Known rows, with every way that one mark hangs from another
(q534 q230 (q474 (q87 q163) q484)): [ 0.03  0.41  0.00  0.22 -0.16  0.00  0.02  0.28  0.05 -0.08 -0.13 -0.15
  0.50  0.27 -0.14  0.10 -0.23 -0.13 -0.07 -0.03]
(q163 (q87 (q474 q484 q962))): [-0.05  0.23  0.26  0.13 -0.05 -0.03 -0.06  0.31 -0.53 -0.59  0.04  0.09
  0.40  0.39 -0.06  0.33 -0.44 -0.21  0.08 -0.18]
(q163 (q87 (q474 q962))): [-0.11  0.12  0.34  0.23 -0.11 -0.14 -0.18  0.42 -0.57 -0.65 -0.10  0.25
  0.37  0.37 -0.14  0.37 -0.40 -0.21  0.02 -0.08]
(q534 q230 q474 q827): [-0.03  0.10  0.08  0.35 -0.34 -0.21 -0.33  0.12  0.16 -0.37 -0.26  0.11
  0.41  0.06 -0.16  0.51 -0.20 -0.37 -0.16  0.39]
(q534 q230 (q474 (q87 q163) q484 q962) q827): [-0.04  0.31 -0.11  0.45 -0.06  0.11  0.03  0.08  0.35 -0.04 -0.14 -0.06
  0.87  0.12 -0.05  0.21 -0.23 -0.03  0.08  0.15]
(q534 q230 (q474 q962) q827): [ 0.00  0.08  0.11  0.43 -0.20 -0.11 -0.24  0.09  0.08 -0.36 -0.23  0.03
  0.63  0.00 -0.13  0.54 -0.27 -0.22 -0.06  0.33]
(q827 (q534 (q474 q87))): [-0.18  0.26  0.26  0.37 -0.48  0.01 -0.02  0.54 -0.23 -0.39 -0.09 -0.04
  0.21  0.59 -0.30  0.12 -0.25 -0.27  0.05 -0.11]
(q122 (q962 (q474 q87))): [ 0.09  0.00  0.29  0.15 -0.62  0.12 -0.24  0.55 -0.34 -0.36 -0.23 -0.04
 -0.17  0.22  0.01  0.16 -0.37 -0.28 -0.13 -0.04]
(q122 (q962 q325 (q474 q87))): [ 0.12 -0.16  0.26  0.08 -0.63  0.09 -0.31  0.37 -0.23 -0.40 -0.25 -0.01
 -0.32  0.24 -0.12  0.20 -0.35 -0.36 -0.06 -0.02]
(q87 q474): [-0.02  0.05  0.31  0.08 -0.30 -0.31 -0.20  0.37 -0.44 -0.49 -0.30  0.10
  0.04  0.44 -0.12  0.34 -0.25 -0.49 -0.13  0.04]
(q827 (q534 q230 q474)): [-0.16  0.21  0.22  0.32 -0.43 -0.14 -0.18  0.46 -0.19 -0.43 -0.12 -0.10
  0.28  0.39 -0.34  0.28 -0.33 -0.21 -0.09  0.02]
(q474 q87 q484 (q962 q325)): [ 0.10  0.14  0.27  0.07 -0.06  0.16  0.13  0.20 -0.55 -0.28  0.01 -0.08
  0.12  0.53 -0.08  0.24 -0.35 -0.33  0.24 -0.37]
(q122 (q962 q325 (q474 q87 q484))): [ 0.19 -0.05  0.18 -0.01 -0.57  0.21 -0.19  0.27 -0.21 -0.34 -0.11 -0.16
 -0.29  0.26 -0.05  0.16 -0.40 -0.36  0.00 -0.12]
(q484 (q474 q962)): [-0.05  0.06  0.60  0.06 -0.20  0.10 -0.44  0.66 -0.63 -0.32 -0.20  0.10
 -0.03  0.38 -0.16  0.38 -0.44 -0.41  0.07 -0.22]
(q962 q122 q325 (q474 q87)): [ 0.29 -0.14  0.16 -0.01 -0.41 -0.10 -0.38  0.14 -0.25 -0.62 -0.22  0.16
 -0.36  0.19 -0.12  0.47 -0.49 -0.43  0.14 -0.20]
(q325 (q962 q122 (q474 q87 q484))): [ 0.18  0.21  0.27 -0.29 -0.43  0.16 -0.21  0.19 -0.37 -0.61 -0.23  0.02
  0.05  0.18 -0.03  0.38 -0.60 -0.43 -0.09 -0.27]
(q827 (q534 q230 (q474 q87 (q962 q122)))): [ 0.04  0.17  0.15  0.52 -0.29  0.02  0.03  0.46 -0.07 -0.47 -0.11 -0.21
  0.55  0.27 -0.35  0.28 -0.47  0.08  0.12 -0.17]
(q962 q122 q325 (q474 (q87 q163) q484)): [ 0.23  0.03  0.05 -0.13 -0.29  0.05 -0.32  0.04 -0.11 -0.40 -0.11  0.07
 -0.24  0.27  0.02  0.29 -0.49 -0.31  0.23 -0.28]
(q163 (q87 q474)): [-0.15  0.14  0.32  0.16 -0.23 -0.22 -0.25  0.44 -0.49 -0.64 -0.12  0.32
  0.18  0.43 -0.17  0.34 -0.33 -0.34 -0.06 -0.02]
(q962 q325 (q474 q87 q484)): [ 0.15  0.08  0.06 -0.15 -0.35  0.02 -0.16  0.05 -0.33 -0.38 -0.07  0.03
 -0.25  0.34 -0.04  0.28 -0.38 -0.54  0.08 -0.26]

Rows
[ 0.09  0.26 -0.08  0.46 -0.13  0.10  0.10  0.03  0.24 -0.20 -0.10 -0.14
  0.80  0.05 -0.09  0.34 -0.28 -0.14  0.04  0.12] -> (q534 q230 (q474 q87 q484 q962) q827)
[ 0.02 -0.05  0.45  0.16 -0.14  0.18 -0.43  0.58 -0.22 -0.23 -0.28  0.18
 -0.01  0.40 -0.28  0.26 -0.46 -0.21  0.32 -0.32] -> (q484 (q474 (q87 q163) (q962 q122 q325)))
[-0.07  0.33 -0.13  0.37 -0.20  0.02 -0.05  0.11  0.43 -0.04 -0.17  0.02
  0.67  0.18 -0.08  0.17 -0.16 -0.17 -0.02  0.22] -> (q534 q230 (q474 (q87 q163) q484) q827)
[ 0.15  0.10  0.25  0.08  0.02  0.18 -0.03  0.20 -0.34 -0.26 -0.04 -0.02
  0.15  0.48 -0.02  0.24 -0.43 -0.10  0.39 -0.37] -> (q474 (q87 q163) q484 (q962 q122 q325))
[-0.10  0.37  0.25  0.04 -0.12  0.10  0.03  0.45 -0.44 -0.07 -0.07  0.06
  0.12  0.65  0.06  0.02 -0.22 -0.28  0.10 -0.28] -> (q474 (q87 q163) q484)
[ 0.13  0.04  0.25  0.10 -0.06 -0.04 -0.18  0.13 -0.37 -0.75  0.04  0.09
  0.23  0.32 -0.15  0.48 -0.54 -0.19  0.23 -0.19] -> (q163 (q87 (q474 q484 (q962 q122 q325))))
[ 0.30  0.05  0.29  0.09 -0.05  0.16  0.05  0.17 -0.46 -0.45  0.01 -0.12
  0.05  0.42 -0.06  0.38 -0.49 -0.24  0.35 -0.41] -> (q474 q87 q484 (q962 q122 q325))
[ 0.17 -0.10  0.28 -0.15 -0.59  0.13 -0.39  0.20 -0.33 -0.44 -0.08 -0.16
 -0.40  0.23  0.01  0.31 -0.43 -0.42 -0.04 -0.02] -> (q122 (q962 q325 (q474 q484)))
[-0.10 -0.01  0.32  0.19 -0.11 -0.16 -0.24  0.27 -0.48 -0.68 -0.11  0.27
  0.25  0.40 -0.24  0.41 -0.39 -0.27  0.09 -0.07] -> (q163 (q87 (q474 (q962 q325))))
[ 0.26  0.14  0.43 -0.01 -0.06  0.09 -0.13  0.27 -0.69 -0.52  0.05 -0.16
  0.06  0.35  0.13  0.53 -0.54 -0.23  0.23 -0.30] -> (q474 q484 (q962 q122))
[ 0.11  0.15  0.27  0.15 -0.05 -0.03 -0.13  0.27 -0.45 -0.72  0.05  0.06
  0.36  0.29 -0.05  0.44 -0.55 -0.13  0.16 -0.21] -> (q163 (q87 (q474 q484 (q962 q122))))
[ 0.05 -0.13  0.27  0.11 -0.09 -0.22 -0.33  0.21 -0.22 -0.47 -0.32  0.13
  0.15  0.36 -0.12  0.37 -0.37 -0.18  0.18  0.00] -> (q87 q163 (q474 (q962 q122 q325)))
[ 0.34 -0.07  0.18 -0.27 -0.37 -0.06 -0.47 -0.05 -0.35 -0.66 -0.04 -0.01
 -0.45  0.18  0.03  0.59 -0.58 -0.51  0.16 -0.19] -> (q962 q122 q325 (q474 q484))
[-0.11  0.36  0.18  0.27 -0.42  0.11  0.11  0.43 -0.20 -0.33  0.05 -0.20
  0.25  0.60 -0.21  0.07 -0.29 -0.27  0.10 -0.20] -> (q827 (q534 (q474 q87 q484)))
[-0.04  0.19  0.24  0.06  0.01  0.18  0.06  0.24 -0.44 -0.10 -0.05  0.01
  0.21  0.60 -0.03  0.10 -0.30 -0.20  0.28 -0.33] -> (q474 (q87 q163) q484 (q962 q325))
[ 0.10  0.13  0.22  0.05 -0.01 -0.07 -0.14  0.24 -0.26 -0.37 -0.15 -0.08
  0.34  0.36  0.08  0.29 -0.43 -0.11  0.17 -0.12] -> (q87 q163 (q474 q484 (q962 q122)))
[ 0.26  0.07  0.25  0.06 -0.10 -0.10 -0.06  0.19 -0.41 -0.58 -0.11 -0.18
  0.23  0.28  0.02  0.44 -0.50 -0.26  0.13 -0.17] -> (q87 (q474 q484 (q962 q122)))
[-0.03  0.10  0.24  0.08 -0.06 -0.05 -0.13  0.15 -0.45 -0.62  0.03  0.12
  0.28  0.41 -0.16  0.37 -0.44 -0.27  0.14 -0.17] -> (q163 (q87 (q474 q484 (q962 q325))))
[ 0.14 -0.01  0.27  0.37 -0.26 -0.03 -0.35  0.09 -0.01 -0.56 -0.17  0.06
  0.36  0.07  0.00  0.64 -0.34 -0.27  0.15  0.26] -> (q534 (q474 (q962 q122)) q827)
[-0.16  0.22  0.37  0.25 -0.05  0.07 -0.02  0.56 -0.57 -0.13 -0.21  0.17
  0.31  0.55  0.01  0.12 -0.25 -0.12  0.14 -0.23] -> (q474 (q87 q163) q962)
[ 0.14 -0.16  0.58  0.03 -0.21  0.08 -0.58  0.47 -0.45 -0.49 -0.21  0.10
 -0.23  0.30 -0.26  0.54 -0.55 -0.40  0.24 -0.25] -> (q484 (q474 (q962 q122 q325)))
[-0.04  0.12  0.50  0.20 -0.19  0.18 -0.22  0.72 -0.50 -0.21 -0.23  0.11
  0.10  0.42 -0.22  0.23 -0.40 -0.34  0.11 -0.33] -> (q484 (q474 q87 q962))
[-0.17  0.17  0.47  0.19 -0.13  0.20 -0.28  0.76 -0.39 -0.05 -0.26  0.19
  0.18  0.49 -0.18  0.09 -0.35 -0.22  0.15 -0.30] -> (q484 (q474 (q87 q163) q962))
[-0.01  0.16 -0.02  0.50 -0.32 -0.12 -0.11  0.19  0.29 -0.26 -0.28  0.11
  0.55  0.09 -0.21  0.35 -0.16 -0.29 -0.12  0.29] -> (q534 q230 (q474 q87) q827)
[ 0.10  0.05  0.44 -0.31 -0.51 -0.04 -0.52  0.25 -0.51 -0.75 -0.35  0.17
 -0.10  0.13 -0.06  0.57 -0.58 -0.49 -0.18 -0.08] -> (q325 (q962 q122 q474))
[ 0.11  0.10  0.35 -0.19 -0.49  0.05 -0.33  0.31 -0.40 -0.66 -0.37  0.17
  0.02  0.16 -0.11  0.43 -0.56 -0.43 -0.15 -0.17] -> (q325 (q962 q122 (q474 q87)))
